Each row comes from the steps of one path. Every step used is in the known rows, and no mark comes twice. Write the path behind each row, first mark first.
Known rows
zoru > badu: -2.431 3.125 2.222 0.627 1.099 -1.924 -0.590 -0.151 -1.964 1.657 -5.067 1.926 0.303 4.589 -0.235 0.525 -1.289 1.904 1.237 -1.598 0.981 -1.123 1.672 0.229
zoru > badu > butofo > tatem: -3.102 4.931 6.470 -0.257 -0.514 -3.703 -0.632 -0.812 -3.257 3.106 -3.754 0.976 -1.007 5.377 0.487 2.893 -0.242 3.135 1.028 -0.971 0.207 -0.126 1.962 1.090
nite > vufeb > badu > butofo > lagab: 0.559 7.443 4.787 1.235 0.961 -1.141 -1.431 0.816 -1.440 2.346 -0.003 -2.184 -1.541 1.563 3.597 2.523 -1.261 3.172 -1.118 -2.359 -3.365 1.445 0.852 2.638
vufeb > badu > butofo > nite > sifa: -2.176 4.320 3.763 -0.974 -0.381 -1.918 -0.229 -1.860 -2.096 5.290 -1.244 -0.102 -1.309 0.504 1.865 2.528 1.607 3.843 -1.865 -1.639 -4.753 0.331 -1.048 1.967
tatem > vufeb > nite > sifa > liget > butofo: -4.573 1.381 2.283 -1.098 2.373 -1.337 -1.150 3.146 1.138 0.894 1.415 -1.283 -1.408 -2.236 3.184 0.553 0.241 4.306 -3.373 -0.838 -4.086 -0.417 -0.172 2.376
liget > butofo > nite > sifa: -7.225 -0.146 1.573 -1.658 1.209 -1.024 -1.076 3.372 0.763 1.783 -1.492 -2.674 -1.022 -0.769 0.533 2.587 0.528 4.253 -3.146 -4.488 -4.891 -1.317 2.201 3.072
sifa > liget: -2.665 -1.191 -2.774 1.454 2.864 -2.403 -0.612 -1.540 1.511 -0.873 -0.336 0.900 -0.487 -0.218 -1.914 1.303 0.987 -0.332 -1.270 -2.504 -4.021 -2.312 -0.096 1.797
tatem > sifa > liget > butofo > nite > vufeb: -5.101 -1.405 -2.309 1.049 2.554 -0.792 -1.723 3.771 3.345 -0.267 -0.595 -2.632 -0.263 3.503 -1.158 3.692 -1.113 2.765 -2.585 -4.692 -3.869 -2.498 3.031 2.847
tatem > vufeb > badu > butofo > nite > sifa: -2.554 3.332 5.037 -0.733 -1.040 -3.197 -0.891 0.536 -0.468 4.711 -0.905 0.985 -1.542 0.811 3.363 1.261 -0.007 4.988 -2.982 -0.872 -5.530 0.304 -0.779 2.621
lagab > butofo: -1.351 1.624 -1.461 -0.833 4.197 -3.600 -1.678 -2.364 -0.710 1.957 -5.406 1.059 0.800 2.456 0.420 0.294 -3.500 -0.114 -0.222 -2.824 -3.483 1.292 0.843 1.888
tatem > vufeb > badu > butofo > nite > sifa > liget: -2.951 2.433 3.781 -0.014 -0.538 -3.318 -0.793 0.253 0.103 4.114 -0.302 1.188 -2.045 0.615 2.708 1.756 0.277 4.648 -3.259 -1.187 -6.195 -0.735 -1.145 2.914
sifa > liget > butofo > badu > zoru: -4.908 -0.543 -1.684 -0.563 1.476 -1.992 -1.276 1.377 2.948 -1.629 -1.148 -0.288 -2.857 -3.092 -1.087 1.702 -0.328 1.176 -1.125 -4.279 -5.864 -3.417 1.177 3.325
sifa > liget > butofo > tatem > vufeb > badu > zoru: -5.311 0.900 1.023 -1.181 2.868 -4.345 -0.860 1.056 1.978 -0.262 -0.437 -0.526 -3.315 -2.543 -0.205 1.509 1.074 3.287 -2.306 -3.477 -5.664 -3.289 -0.522 1.866
sifa > liget > butofo > tatem: -6.059 -0.857 -0.523 -0.283 3.314 -3.689 -1.209 0.451 1.910 -0.578 0.023 -1.319 -1.734 -1.796 -1.615 2.229 1.529 2.709 -1.735 -3.517 -4.764 -3.310 -0.034 2.349
nite > sifa: -2.791 0.936 0.965 -0.882 0.088 -0.280 0.130 0.970 -0.844 3.072 1.152 -2.072 0.706 -1.389 1.498 0.945 -0.737 1.057 -3.536 -0.994 -2.585 0.072 3.104 1.819
sifa > liget > butofo > tatem > vufeb > nite: -6.311 -0.363 0.307 -0.714 3.768 -3.454 -1.309 1.346 2.038 -0.656 0.707 -1.416 -2.014 -2.128 -0.262 1.872 1.775 3.854 -2.092 -2.898 -4.894 -2.942 -0.911 2.291
sifa > liget > butofo > badu: -5.613 -1.506 -2.323 0.243 1.687 -1.751 -1.687 1.000 2.964 -0.843 -0.836 -0.500 -1.763 -2.938 -1.500 1.886 -0.025 2.188 -1.042 -3.952 -5.732 -3.662 0.448 3.789
nite > vufeb > badu: 0.307 6.905 3.336 0.746 0.971 -0.757 -0.963 0.455 -1.761 1.183 -0.252 -2.221 -0.572 0.694 3.446 0.548 -2.116 3.347 -2.198 -2.567 -2.169 0.126 0.289 1.226
lagab > butofo > badu > zoru: -0.574 3.417 -0.808 -2.510 1.308 -2.572 -1.699 -0.262 0.190 2.694 -6.408 0.908 -0.504 1.894 2.221 -0.593 -5.852 -0.705 0.331 -3.428 -5.325 0.462 2.428 3.200
zoru > badu > butofo > nite: -3.183 3.621 4.540 0.772 -0.642 -2.286 -0.566 -0.584 -2.843 2.614 -4.719 1.848 -0.922 6.759 -0.041 3.488 -0.272 2.543 0.806 -2.352 -0.744 -0.266 2.108 2.007
badu > butofo: -1.242 2.904 4.423 -0.180 -0.413 -3.217 -0.806 -2.045 -1.718 1.097 -1.063 0.702 -1.358 0.489 0.033 3.618 1.268 0.715 -0.510 -0.887 -2.952 2.630 1.529 2.482
lagab > butofo > tatem > vufeb > nite > sifa > liget: -3.654 2.158 0.816 -2.050 4.189 -4.517 -1.611 -0.444 -0.432 3.988 -2.288 -1.106 0.139 2.606 2.965 0.390 -3.066 2.904 -2.262 -2.025 -4.853 -0.249 0.082 2.374
lagab > butofo > tatem > vufeb: -2.578 2.677 1.986 -2.107 3.237 -5.607 -1.940 -0.859 -0.564 4.213 -4.603 0.142 0.609 4.053 2.404 -0.176 -3.633 2.643 -1.166 -1.997 -4.506 0.616 0.358 2.017
nite > butofo > tatem: -2.455 3.454 3.371 -0.093 -0.800 -3.205 -2.070 -1.386 -3.782 3.585 -2.950 0.751 0.891 5.117 1.145 0.888 0.674 4.554 -2.179 -2.188 -3.607 -1.426 1.187 2.822

Write each row's path
-1.382 3.761 4.840 -0.212 0.522 -3.793 -1.551 0.627 0.612 4.420 -1.971 1.780 -1.625 0.901 2.890 0.964 0.260 4.180 -0.666 -0.164 -5.544 1.086 -1.248 2.454 -> tatem > vufeb > badu > butofo > lagab
-2.210 3.228 1.794 0.756 0.267 -0.123 -0.741 2.163 -0.810 1.824 -1.578 -2.078 0.792 6.020 2.578 1.719 -1.159 2.487 -2.608 -4.384 -4.129 -0.514 1.988 2.914 -> butofo > nite > vufeb
-3.077 3.375 0.977 -0.720 2.848 -0.545 -1.854 0.332 -2.244 1.653 -0.494 -1.455 0.631 3.334 1.938 1.294 2.141 4.577 -1.658 -1.505 -2.357 -1.057 -0.310 1.869 -> vufeb > nite > butofo > tatem > sifa > liget
-6.209 -0.930 0.705 -0.706 1.084 -1.975 -0.544 2.265 1.225 2.231 2.849 -2.868 -1.491 -2.853 1.044 2.222 -0.143 3.295 -4.822 -2.253 -4.969 -2.671 2.237 3.121 -> nite > sifa > liget > butofo > tatem > vufeb
-4.897 -0.632 -2.140 0.825 2.627 -0.809 -1.761 3.252 2.955 0.640 -0.795 -2.677 -0.624 3.084 -0.943 3.361 -0.891 3.734 -2.538 -4.632 -4.046 -2.709 1.916 2.466 -> tatem > sifa > liget > butofo > nite > vufeb > badu
-5.370 -1.732 -2.125 0.674 3.524 -2.693 -1.146 0.014 2.358 -1.965 -0.452 -0.231 -1.939 -2.859 -2.328 2.225 1.317 1.534 -1.623 -3.789 -4.621 -2.831 0.076 2.427 -> sifa > liget > butofo
-1.782 4.072 5.147 0.687 -1.268 -1.927 -0.860 -0.176 -1.957 1.774 -0.617 -0.978 -1.392 4.165 1.633 4.689 0.396 2.045 -1.834 -3.058 -4.314 1.794 2.262 3.915 -> badu > butofo > nite > vufeb
-2.574 4.285 4.572 -0.213 -1.256 -3.902 -2.286 -1.017 -3.489 4.668 -3.003 1.522 0.174 4.891 2.453 0.362 0.366 6.379 -2.684 -1.687 -4.616 -1.825 -0.181 2.862 -> nite > butofo > tatem > vufeb > badu
-1.682 4.603 3.864 -0.861 0.125 -2.413 -0.466 -2.351 -2.024 4.538 -2.379 0.750 -1.200 1.051 1.480 2.325 1.907 3.784 -0.783 -1.756 -4.707 0.454 -1.835 1.626 -> vufeb > badu > butofo > nite
-5.450 -1.410 -1.173 -0.112 1.498 -0.742 -0.307 1.372 1.058 1.062 2.417 -2.476 -1.329 -3.683 -0.253 2.359 0.141 1.731 -4.233 -2.727 -4.372 -2.358 2.449 2.866 -> nite > sifa > liget > butofo
0.467 7.566 5.181 0.815 0.080 -1.436 -1.030 -0.300 -2.355 1.311 0.284 -1.940 -1.592 0.561 3.513 2.319 -1.502 3.407 -2.108 -2.481 -2.475 1.221 0.579 2.033 -> nite > vufeb > badu > butofo
-4.585 1.476 -0.373 -1.388 4.139 0.890 -0.386 1.722 -0.173 0.368 2.610 -3.431 -0.817 -3.792 1.943 1.369 1.866 2.616 -2.727 -1.347 -2.498 -0.654 0.239 1.523 -> vufeb > nite > sifa > liget > butofo
-1.822 3.500 -0.602 -0.157 3.400 -2.314 -1.669 -0.894 -1.275 3.457 -5.196 -0.495 0.487 5.747 2.526 1.198 -4.142 1.941 -1.678 -4.908 -5.135 0.219 0.493 2.783 -> lagab > butofo > nite > vufeb > badu
-3.361 4.136 5.878 -2.893 1.433 -3.962 -0.933 2.008 -0.664 3.866 -0.207 -1.901 0.546 2.213 3.993 -0.619 0.660 5.098 -1.500 0.411 -3.077 0.129 -0.526 0.768 -> butofo > tatem > vufeb > nite
-2.560 4.784 7.994 -1.933 -0.343 -4.575 -1.069 -0.295 -1.874 3.126 0.362 -0.846 -1.632 1.551 2.767 3.106 1.701 3.935 -1.221 0.247 -3.649 2.316 0.517 2.412 -> badu > butofo > tatem > vufeb > nite
-2.122 4.267 3.995 -1.200 0.776 -3.643 -0.749 -1.996 -1.088 4.566 -0.785 -0.421 -1.390 0.658 0.952 2.649 1.747 4.402 -1.087 -1.015 -4.122 -0.407 -1.489 1.153 -> vufeb > badu > butofo > tatem > sifa > liget
-7.108 2.264 5.339 -3.392 1.964 -3.290 -1.448 4.041 0.472 2.077 0.209 -3.651 -1.529 -2.633 2.559 1.286 0.596 6.662 -2.851 -2.001 -3.827 -0.691 0.900 2.042 -> liget > butofo > tatem > vufeb > nite > sifa
-6.702 1.051 3.443 -2.876 2.127 -3.385 -1.692 3.564 1.324 1.716 -1.649 -3.429 -0.487 -0.145 0.188 2.096 0.092 5.448 -1.439 -2.935 -2.920 -0.906 2.093 1.597 -> liget > butofo > tatem > sifa
-0.372 4.686 4.269 -1.806 0.237 -3.615 -0.400 0.999 0.211 2.379 -2.806 2.105 -2.104 -0.333 3.355 -1.274 -0.954 2.816 -1.736 -0.827 -4.383 0.332 -0.758 0.360 -> tatem > vufeb > badu > zoru
-0.266 4.074 1.722 -2.868 -2.597 -0.506 -0.785 2.420 0.931 1.840 -3.754 0.099 -1.148 -0.136 2.658 -1.064 -3.320 -0.288 0.390 -2.218 -4.662 -0.598 3.160 2.759 -> butofo > badu > zoru
-2.361 2.798 0.993 -2.207 3.843 -5.006 -1.569 -1.697 -1.205 3.919 -4.658 -0.475 1.082 3.795 1.469 0.054 -3.130 1.649 -0.449 -2.280 -3.768 0.703 0.724 1.597 -> lagab > butofo > tatem
-1.115 5.276 1.620 -1.567 0.580 0.841 -1.694 0.800 -2.520 1.151 -2.446 -0.074 -0.368 1.117 3.430 -0.183 0.303 3.053 -0.649 -1.739 -3.039 -0.209 0.519 2.586 -> vufeb > nite > butofo > badu > zoru
-4.847 -1.047 -1.435 0.223 0.420 0.032 0.051 1.464 0.327 3.421 0.182 -1.569 0.579 3.456 0.664 2.274 0.567 1.560 -3.940 -3.782 -5.788 -2.493 1.910 3.262 -> butofo > nite > sifa > liget
-5.490 -1.516 -1.535 0.270 2.394 -0.519 -0.646 2.482 1.946 2.191 2.134 -2.657 -1.189 -2.814 0.004 2.593 0.285 1.486 -3.350 -2.725 -5.161 -2.082 2.770 3.569 -> nite > sifa > liget > butofo > lagab
-3.741 3.430 4.627 0.498 0.076 -3.647 -0.950 -0.163 -1.963 2.721 -3.126 0.691 -1.122 6.333 -0.603 3.716 -0.341 3.201 0.644 -1.557 -0.154 -1.221 2.336 1.545 -> zoru > badu > butofo > tatem > sifa > liget
-5.510 -2.727 -2.953 0.511 2.783 -1.239 -1.610 3.003 3.614 0.263 -1.371 -1.675 0.016 3.255 -2.169 3.353 -0.156 2.494 -1.950 -4.209 -4.026 -2.591 2.433 2.494 -> tatem > sifa > liget > butofo > nite
-2.240 4.061 4.312 1.210 0.996 -2.362 -1.222 0.256 -1.574 3.351 -4.562 1.796 -1.102 5.868 -0.116 3.217 -0.126 1.626 2.682 -1.294 -0.800 0.525 2.487 2.330 -> zoru > badu > butofo > lagab
-3.734 -1.032 -1.639 0.417 1.137 -0.580 0.056 0.310 0.413 1.766 2.525 -1.716 -0.261 -1.837 0.097 1.710 -0.087 0.362 -4.137 -1.790 -3.892 -1.914 2.380 2.462 -> nite > sifa > liget
-4.019 2.574 0.153 -2.472 2.599 1.414 -0.335 2.816 0.224 0.448 1.969 -3.374 -1.755 -4.044 2.955 0.940 0.646 2.046 -2.538 -1.681 -3.331 -0.962 1.289 2.101 -> vufeb > nite > sifa > liget > butofo > badu > zoru
